What can hang from each mark
G: X
X: G
P: D N X
D: R
E: N T
N: E P
U: P
V: Q Z
Q: E

Each row was made from one small tree. The marks that hang from a mark follow it in brackets, in alphabetical order. Every link used is in the known rows. Write each row's tree.
Known rows
N(E(T) P(D X)): [-19.5  -2.3 -16.5  18.9  -8.5 -45.0  18.5   0.3  13.3  -5.7  18.4  20.5
  23.8  18.2  21.4  17.3 -10.1  -6.0  15.3]
V(Q(E(N))): [  4.5   6.4 -16.0  -9.4   2.9 -23.5  19.0 -54.5   3.5   3.4  -5.5   4.8
 -13.5  -6.2   6.0  36.4  28.5  22.3   1.1]
E(N): [ -3.7   5.6  -4.3 -10.9   3.3   2.8   7.3 -11.5  10.7  -1.8  -3.8   7.0
  10.6  -6.2   1.1   1.3  15.8   6.8  -3.2]
Q(E(T)): [-16.4  -5.2  -8.4  -3.5 -16.7 -21.2  17.2 -38.8   9.7   4.3  10.0  12.6
  -4.1  -5.7   5.7  52.1   1.5   7.1  12.4]
P(D(R) X(G)): [ -8.4  31.4 -50.7  29.6   0.4  18.3 -18.1  41.6  25.8 -18.9   3.6  19.5
  52.6  17.4  -8.6 -32.7 -17.2 -23.9  22.8]
E(N(P) T): [-19.8   3.0  -0.7  -6.4  -9.2 -24.8  29.1 -22.4  21.5   7.3   6.5   6.2
  16.9  -3.3   7.8  14.3  17.2   8.7   5.7]
G(X): [ -4.9  10.5 -13.5  -1.7   5.0  -9.0  -4.9  25.1   8.5  11.3   1.0   1.7
   1.2  -4.2  -5.9 -20.4  -9.9   2.6  11.5]
U(P(D)): [-11.5 -11.2 -25.0  -7.1  -8.0  -0.6   1.5  37.5  15.5   8.6   3.8  11.7
  47.3   7.8  -1.7  15.7   0.8 -10.8  -8.1]
V(Z): [ -5.4   1.0  16.9  11.1   9.6  -0.3   7.9  -6.4  -8.9  -5.2  -8.3   0.2
 -19.1  -8.3   7.9 -25.9  -0.8  -1.2  -9.4]
P(D): [  1.9  -4.9 -11.6  -0.8   1.0  10.5  -4.6   8.2   7.2  -6.2   2.1   7.6
  25.8   3.8   0.5 -12.9  -4.0  -8.4  -5.9]
V(Q(E) Z): [  2.0   4.1   3.7  10.4   9.9 -25.2  20.1 -51.3 -14.6  -0.2 -10.8   0.0
 -41.9  -8.8  13.1   9.6  14.9  15.4  -5.9]
P(D(R) N(E) X): [ -9.3  -3.0 -33.0  26.0   6.0   8.8 -15.1  10.1  15.0 -34.9   7.9  27.5
  40.3  10.1  24.8  -0.1 -15.0 -18.0  12.0]
N(E(T) P(X)): [-20.6   1.5  -5.7  21.2  -8.8 -54.3  23.0  -7.2   7.0  -0.1  16.4  13.3
   1.9  15.0  21.0  28.5  -5.8   1.8  20.9]
V(Q(E(N)) Z): [ -1.0   8.4   1.0   2.6  12.6 -23.4  26.3 -60.7  -5.5  -1.8 -14.1   5.4
 -33.2 -14.3  13.9  11.4  27.8  20.1  -8.4]
Q(E(N(P(X(G))))): [-19.3  37.3 -45.1 -12.0  -7.1 -22.7  24.3   0.5  17.5  17.7   3.8  17.0
  33.6  10.8  19.1   5.9  22.8   8.2  20.4]
E(T): [-12.0  -5.3   6.6   8.6  -9.6 -13.5   9.8 -16.2  12.1  -3.5   6.1   6.7
  -3.3  -5.5  -7.2  28.1  -6.7   1.7   7.9]
U(P(N(E))): [-13.0 -19.9 -13.3 -20.3   1.9 -21.6   9.9  19.8   9.5   2.0   6.4  19.0
  23.8   3.6  15.4  53.9  -0.2   2.8  -3.5]
U(P(D X)): [-19.7   6.3 -39.7  19.6 -13.9  -2.2  -0.8  53.8  16.6   8.0   1.4  17.8
  59.2  13.3   3.2   5.5  -0.5 -15.1   4.0]
P(D N(E(T)) X(G)): [-18.5  16.2 -37.7   7.8   4.1 -15.6   5.8  21.1  31.0 -20.9  10.0  41.3
  44.9  10.0   5.4  30.1 -22.6  -6.6  23.1]
N(E(T) P(D)): [-11.0 -20.1  -1.9  -6.7  -1.6 -43.8  21.2 -15.9  12.2  -5.1  21.3  14.1
  12.9  12.9  16.7  26.0  -8.6  -1.5   3.9]
P(D N(E(T)) X): [-18.7  -4.1 -20.8  20.3  -2.7 -13.3   4.3   1.1  18.9 -23.7   9.1  34.8
  34.2   3.7  20.3  30.4 -15.9  -5.7  13.3]
P(D(R) N(E(T)) X): [-18.8  -7.7 -27.5  33.4  -1.7  -1.8  -7.1  -3.1  25.4 -37.7  12.7  33.3
  37.9   5.7  18.8  22.7 -20.9 -16.3  19.1]

Which tree is each row?
[-20.1  -5.5 -22.3  32.1  -8.0 -34.2   8.5  -3.7  19.1 -18.3  21.9  18.7
  27.4  19.8  21.3   9.3 -13.9 -16.0  21.0] => N(E(T) P(D(R) X))
[-19.6   0.0 -11.7 -12.7 -13.2 -18.8  23.6 -49.9  19.6   2.7   6.5  19.2
   5.1 -11.3   7.2  52.0  15.5  13.2   9.4] => Q(E(N T))
[ -9.9  17.2 -48.7  13.6  12.4   6.5 -13.9  30.1  27.8 -32.6   8.8  34.4
  51.6  16.1  10.8   0.2 -22.1 -17.2  22.2] => P(D(R) N(E) X(G))
[-14.6  18.0 -34.8  18.8  -4.2   4.7   3.5  12.2  21.0  -7.0   3.2   9.7
  53.8  11.5  20.1 -39.8  15.4 -12.5   7.8] => E(N(P(D(R) X)))
[ -6.5   2.3 -21.4  -4.3   1.7   5.7   5.8  -3.2  20.1  -5.6   5.8   5.0
  43.7   7.3  15.2 -31.8  16.8  -8.2  -2.9] => E(N(P(D(R))))
[-22.1  -2.3 -27.8   7.1  -4.7 -22.4   7.6  36.3  10.9   0.9   3.4  25.3
  34.8   8.8  19.8  46.2  -1.1  -2.1   8.5] => U(P(N(E) X))
[-12.9 -15.8   8.9  -4.1  -2.6 -53.6  25.3 -22.9   6.2   0.5  19.2   7.8
 -10.5   9.5  15.9  38.1  -4.3   5.6   9.1] => N(E(T) P)
[-14.8 -16.2 -34.5  -2.1  -4.3  19.3  -8.2  34.7  24.6  -8.4   4.6  16.6
  64.5   4.6   9.9  11.6  -2.2 -17.6  -4.4] => U(P(D(R) N))
[-12.8  37.7 -32.7  12.2  -3.8 -19.4  11.8  41.2   9.5  14.7   2.8   4.1
  31.2  20.4   8.6 -26.0   1.8  -4.3  21.7] => N(P(X(G)))
[ -9.7  -0.7 -27.6  22.4   1.2 -22.7  -0.1  10.8   8.1 -15.9  16.4  12.7
  30.0  25.0  27.1 -15.5  -7.7 -17.4  13.5] => N(E P(D(R) X))
[-19.7   0.6  -8.9  21.3  -3.8 -23.7   9.9  -6.7  11.8 -16.9   6.9  27.8
   8.4   0.2  19.4  44.9 -12.0   2.8  19.4] => P(N(E(T)) X)
[-27.0  34.8 -26.7   9.2  -9.9 -27.6  27.2   9.0  31.5   8.3   5.2  17.5
  35.3   6.5   1.3   4.3  10.3   4.3  24.1] => E(N(P(X(G))) T)
[-20.0  21.4 -60.4  21.2  -7.8   6.5 -10.5  67.5  32.5  -2.7   5.0  22.9
  72.3  20.2 -10.3  -1.7 -11.0 -24.8  18.1] => U(P(D(R) X(G)))
[-14.7  34.5 -48.1  10.6   1.1   3.0   4.1  28.2  30.3  -5.3   3.7  15.8
  62.6  16.6   8.6 -39.5   9.9 -12.9  16.3] => E(N(P(D(R) X(G))))
[ -0.5 -15.2  -7.9 -14.9   6.9 -31.7  12.6  -1.0   1.7  -2.2  15.9   7.9
  15.1  18.1  22.8   0.7  -2.1  -2.8  -3.4] => N(E P(D))
[-25.9  30.5 -36.5   8.6  -9.1 -19.4  23.3  15.1  37.4   3.6   7.2  23.5
  55.8   9.4   1.7  -6.0   7.2  -3.0  19.7] => E(N(P(D X(G))) T)
[-28.3  13.3 -34.5   4.6 -20.7 -24.5  28.5 -25.1  24.2   8.3  10.2  22.6
  41.1   3.4  24.2  21.8  19.4   3.5  15.6] => Q(E(N(P(D X)) T))
[-10.7   4.2   5.0   9.0   4.9 -34.1  34.2 -75.2   3.8  -4.6  -8.6  11.3
 -36.1 -18.8   7.7  33.5  22.0  21.8  -1.7] => V(Q(E(N T)) Z)
[  0.4 -22.0 -16.1  -3.5  12.9  10.4 -12.3  -8.1  14.4 -34.2  11.1  21.1
  28.9   4.8  19.3   9.0 -14.1 -12.6  -1.1] => P(D(R) N(E))
[-15.2  18.5 -24.9  15.7 -12.4 -46.7  34.2 -49.7  12.9  10.0   0.9   9.4
   0.5   0.7  15.7  39.9  28.5  20.0  17.3] => V(Q(E(N(P(X)) T)))
[-11.1  13.1 -31.4  21.1  -2.9  19.7  -7.1  29.6  12.0 -12.1  -3.3  20.8
  53.1   4.1  19.8 -19.3  -3.0 -11.8   5.2] => P(D N X)
[-24.2   8.7 -32.9  14.1 -12.2  -2.5   4.2  49.4  13.4   9.1  -3.4  17.3
  49.5   4.6  15.0  21.3   4.9  -5.3   7.9] => U(P(N X))
[-11.7 -22.8  -7.4   5.3  -1.1 -33.1  11.0 -20.0  17.6 -17.8  24.5  12.7
  16.6  14.2  16.0  18.8 -13.2 -10.7   8.8] => N(E(T) P(D(R)))
[-14.5  36.1 -42.8  -0.4   0.5  -5.8  14.0  31.8  25.4   6.2   0.6  16.8
  59.1  15.3   9.1 -34.1  13.8  -4.3  11.4] => E(N(P(D X(G))))
[-25.7  15.2 -23.6  17.0 -14.3 -17.7  22.6  -0.9  28.0   1.1   5.9  17.6
  47.6   4.4  13.0  -5.5  12.7  -2.6  11.4] => E(N(P(D X)) T)
[-18.3  -0.8  -9.7  -6.2  -8.1 -17.2  24.9 -16.0  27.3   2.1   8.8  12.6
  37.4  -0.3   8.8   3.3  13.7   2.1   0.3] => E(N(P(D)) T)
[-19.7  16.1 -31.3  10.1  -2.9 -46.6  19.5  18.5  23.7  -3.7  19.0  26.5
  33.7  23.8   8.6  16.7 -15.8  -6.1  24.5] => N(E(T) P(D X(G)))
[-20.8  19.8 -20.2  10.7  -3.2 -55.8  24.1  11.0  17.4   1.7  16.9  19.5
  10.0  20.4   8.0  28.0 -12.0   1.7  30.1] => N(E(T) P(X(G)))
